Each row was made from one path, in order. Every step used is in the known rows, and no mark comes twice. Write each row's path.
Known rows:
S, T: [  9  -5  -3 -12   0  17  -2 -12   3   4  16   8   0   5  13   7  -3   0
  10   2  12  -7   8   2  10   1  15   4]
H, T: [  2 -19  14 -13   6  18 -13  -2  -8   0  20  -4 -10 -11  -5   9  20  16
 -20   9  14  -3   3  13   0   5 -18  -5]
H, T, V, Q, M: [ -4  -6   6 -13  11 -13 -32  -6  21  26  45 -16 -10  28 -21   3  -9  20
 -26  15 -30  -7   9  23   2   5  -4 -26]
T, V, Q: [  7   3  -4  -7   5 -15  -5 -12  16  28  17  -8   0  -7 -14 -13  -8   2
  -7   5  -8  -7  14   2  11   3  10 -18]
H, T, L, Q: [-21 -18  42  17  -3   3 -25 -19 -31  -8   4   2  -9  -3  -3  22  29  25
  -1 -10   9   5   6  -6  -9   2 -23 -13]
S, Q: [ 13 -15   8 -13  -5   2  -2  19  -2  10  -3   5   2  -3  15 -15   9  -3
  -8  22   8   4   3 -10  -2   5  12   6]
L, Q, V: [ 16  -4   8 -11   9  -7  -9  -8 -17  16 -15  -8   4   0  26   7  14   8
 -17  33  23   6 -25 -10 -11  12 -18 -35]
U, F: [ 11   7   7  -8   1  20  -6   0  -7  -4   4   5  -9  -9  -1  -5   3  -9
 -26  21  22  19  -9  11   9  -4  -4  -3]
L, T: [  3  -3  11   0   5   4   4 -23  13   2  10   5 -12 -17   7  10   8  -2
   4   7  20  27  10   5   6 -16  -2  15]
T, L, Q, M: [-30   6  29   9   4   3 -11  -4 -21   8  -3   5  -2  15  12  31 -12  16
  -2  14  20  31  -7  11  -6 -11 -20 -17]
S, T, F, U: [ -4   5 -22   7  -3  14  31   7  15   2   7  -8  -1 -19   4   8   1  -5
   6 -15   1  -6  -2  -1  -3  -2   9  17]
V, Q, S, T: [ -6   2 -20 -13   0 -15   0  12  -4  -9  10   4   3  12  -6  -4 -13   8
  30 -12  -7  -5  23  -9   2  -8  19  -6]
V, Q: [  4  -6 -10 -12   4 -12   1  -2 -12  13   1  -8  -6 -11   2  -7  -4  14
  -1  20  14   8  22  -2   4  -2   3 -18]
F, Q: [ 13  -7  -2  10  10   4   9 -10  -7   5 -28 -13   0  -1  14  -4   3  -6
  -4  24  10   3 -10  -7  -2   5  -6  16]
S, T, L, Q: [-11  -2  23  13 -10  10 -19 -24 -13  -8  10  13   2  15  12  26   8  13
  32 -18  11   2   8 -12  -1  -4  11  -6]
L, T, V: [  7   7  11   3   4   3  -4 -29  39  17  19   3  -6 -17  -4   8   6 -11
  -3  -4  -1  15  12   8  14  -5   4  16]
M, Q: [  0 -10   6 -15   1   6  13  -2  -1   2 -40   6  -1  -9   6 -14   3  -3
 -10  12  32   9   6   5   2  20 -22  -9]
F, U: [-16   1 -12  -8  11   4  34   7   3  14 -21 -13  -8 -19  10   8   0   4
 -10  26  25  15  -1  -6  -1  -6 -17  -6]
U, F, Q: [ 22   5   6  16  11  12  -5 -14  -3  -6 -19 -14  -3   9   5 -14   9 -17
 -23  30   7   5 -16  -3  -3   5  -5  13]
V, Q, M: [-11   1  -9 -18  15 -13  -5  11  -3  19  13 -13  -6  14   4   5 -26  14
 -10  32   8  21   9  13   4  -6  -3 -21]
M, Q, S, T: [ -3  -7  -4 -18  -5   5  12  13  10 -21 -29  18   6  11   0 -13  -5  -5
  20 -14   5  -3   7  -4   4  13  -5  -1]
H, T, V, Q: [  7 -13   8  -8   7 -10 -25 -16  18  19  37 -12 -10   1 -28  -5   9  19
 -16   0 -20 -20  14  10   5  11   0 -21]
T, V, Q, M: [ -4  14  -6 -14  11 -16 -12   1  23  34  24 -12  -4  18  -9   0 -28   8
 -20  20 -12   4   8  19   8  -3   8 -22]
M, Q, S, T, F, U: [-23   3 -23   2  -8   1  48  28  16 -27 -38   5   6 -16  -9 -12  -4  -9
  13 -31  -5  -4   1  -4 -11   7 -14  13]
M, Q, S: [-15  -8   0 -18  -4  -4  24  24  -6 -16 -55  13   3 -17  -4 -14  -5  -5
  -5  -5  19  16   3   3   1  10 -27 -10]
T, F, Q: [ 16   0  -9  23  -6   3  20   0 -14   1 -21 -14   4 -27   7  -9   3 -15
 -10  -2  -5  -1 -13   1  -8   6  -5  26]
T, V: [  6   8   1  -9   1   6   4  -6  13  28   4   5  -2 -15  -6   0  -6  -9
 -17  -1   3  -4   3   8  13   6   1  -3]
T, L, Q, V: [ -3  -2  14  -5   1  -3 -10 -11 -35   9 -15   0   6 -12  15   8  24   8
 -12  12  27  15 -23 -13  -7  -5 -22 -39]

Write each row's path:
[ 28 -13  -8 -27  -4  -7 -11  25  -9  20  -8   1   6  -9  20 -23  23  -7
 -31  38  11  -4 -18 -12  -7   9   6 -20] : S, Q, V
[ -1   5  -3 -12  -7   0   7   6  33  -5 -16  18   9  14 -14 -13  -7 -14
  18 -27 -14 -17   5  -2  11  17   3   1] : M, Q, S, T, V
[ -8  16  -5   2   4 -30  -1  -9  35   4  16   3  -6 -10 -25  -6  -8  -3
  18 -15 -22  15  27  -4   5 -16  10  -1] : L, T, V, Q, S
[  4 -16   5   0  -9  13  -1   5 -15  -5  23  -3  -8 -38 -12   0  19   7
 -28 -18  -3  -6   3  25  -4   5 -15  12] : H, T, F
[ 11   2  -8  -2   4 -10 -17 -22  30  20  40  -2   1  18 -10  -8  -9   5
  15  -8 -21 -22  19  -3  13   3  32 -10] : S, T, V, Q
[ 16 -18   2  26  -2   5   0  -5 -15 -11  -3 -20  -2 -22  -6  -6  26   2
 -17  -6 -18 -16 -11  11 -15  14 -13  29] : H, T, F, Q
[  4  -4   9  -4  -4   3 -24 -16 -19   1   8   5   9  14  15  16  27   8
   8  -1  11  -4 -24 -16  -4  -1   1 -28] : S, T, L, Q, V
[ 24  -4 -15  27  -9   9  11 -13  -1  -7  -2  -8  10  -1   9  -4   4 -14
  10 -12 -19 -18  -3  -2  -8   7  18  39] : S, T, F, Q
[ 16  10  -2  14   2  11  -5   2  -1 -31 -13  -4   6  30   0 -14   0 -16
   5   2 -18 -18 -24 -13  -2  -5  13  21] : U, F, Q, S, T
[  2   7 -11  20  -5   0  15   9  -8   5 -11 -16   3  -6  16   3 -18 -11
 -20  14  -7  13 -21  20 -11   0  -8  24] : T, F, Q, M
[ -6  11   3  16  -7  12 -12   2 -14 -39  -8   9   8  18 -11  -6   9 -21
  21 -15 -15  -2 -18 -10  -1 -14   8  22] : U, F, Q, S, T, L
[-12   3 -17 -13   0 -24  11  23 -16  -4 -11  -2  -2 -15  -7  -7 -16  10
  10  -1   5   8  20  -6   2 -12  -2 -17] : V, Q, S
[-24   3  24   8  -1   8 -22  -8 -10   1  20   8  -1  40  16  36 -12  16
  16   0   8  12  -2   3  -1  -8   5  -6] : S, T, L, Q, M
[ -2  13  14  11   0 -10  -9 -10  19   0  11  12   7  25   2  10 -12   2
  24 -24 -21 -25   1 -11  -1   0  12  -6] : L, Q, S, T, V
[-14   7 -21  11  -3   5  49  18   0   9 -18 -13  -6 -47   1   4   3   0
 -17  -3  11  10  -3   6  -4  -3 -14   9] : T, F, U
[ 22  22   0  21   0   8 -11  -7  29 -15   5   1  10  35 -14 -16  -4 -27
   2  -6 -41 -28 -22  -8   4   3  20  22] : U, F, Q, S, T, V
[ -4  -1  10   8   2  -5  -5   4  -6 -11  -3  14   4  21  15  13  -9  11
  31 -14   0 -10   2 -14  -6  -6   5   0] : L, Q, S, T
[ -1   4 -28  -3 -14 -19   6  21  -9 -15  19   5   4 -15 -15 -12 -14   2
  24 -40 -21 -12  18   1   0  -8  21   7] : V, Q, S, T, F
[-28   2  -9 -13 -13 -13  -7   9 -18 -19  14  17   7   3 -18   3  -2   8
  41 -31  -7   0  25 -17   7 -22  16  -9] : V, Q, S, T, L
[-25   5  -3 -14 -18   9   4  15 -16 -19   5  26   5 -10  -8  14   1  -6
  28 -35   3   0   9  -8   8 -20   5   8] : Q, S, T, L
[  6  13   2  13   7   1   4  10 -10 -24 -36  -7   1   2  -1 -17   1 -20
 -13  16  -3   5 -22  -7  -6  -7  -9  13] : U, F, Q, S
[ 11   3 -14  20  -2  10   3   3   4  -1  11 -13   8  21  14   5 -17 -11
   0   4 -23  -8 -19  15  -7   4  16  32] : S, T, F, Q, M
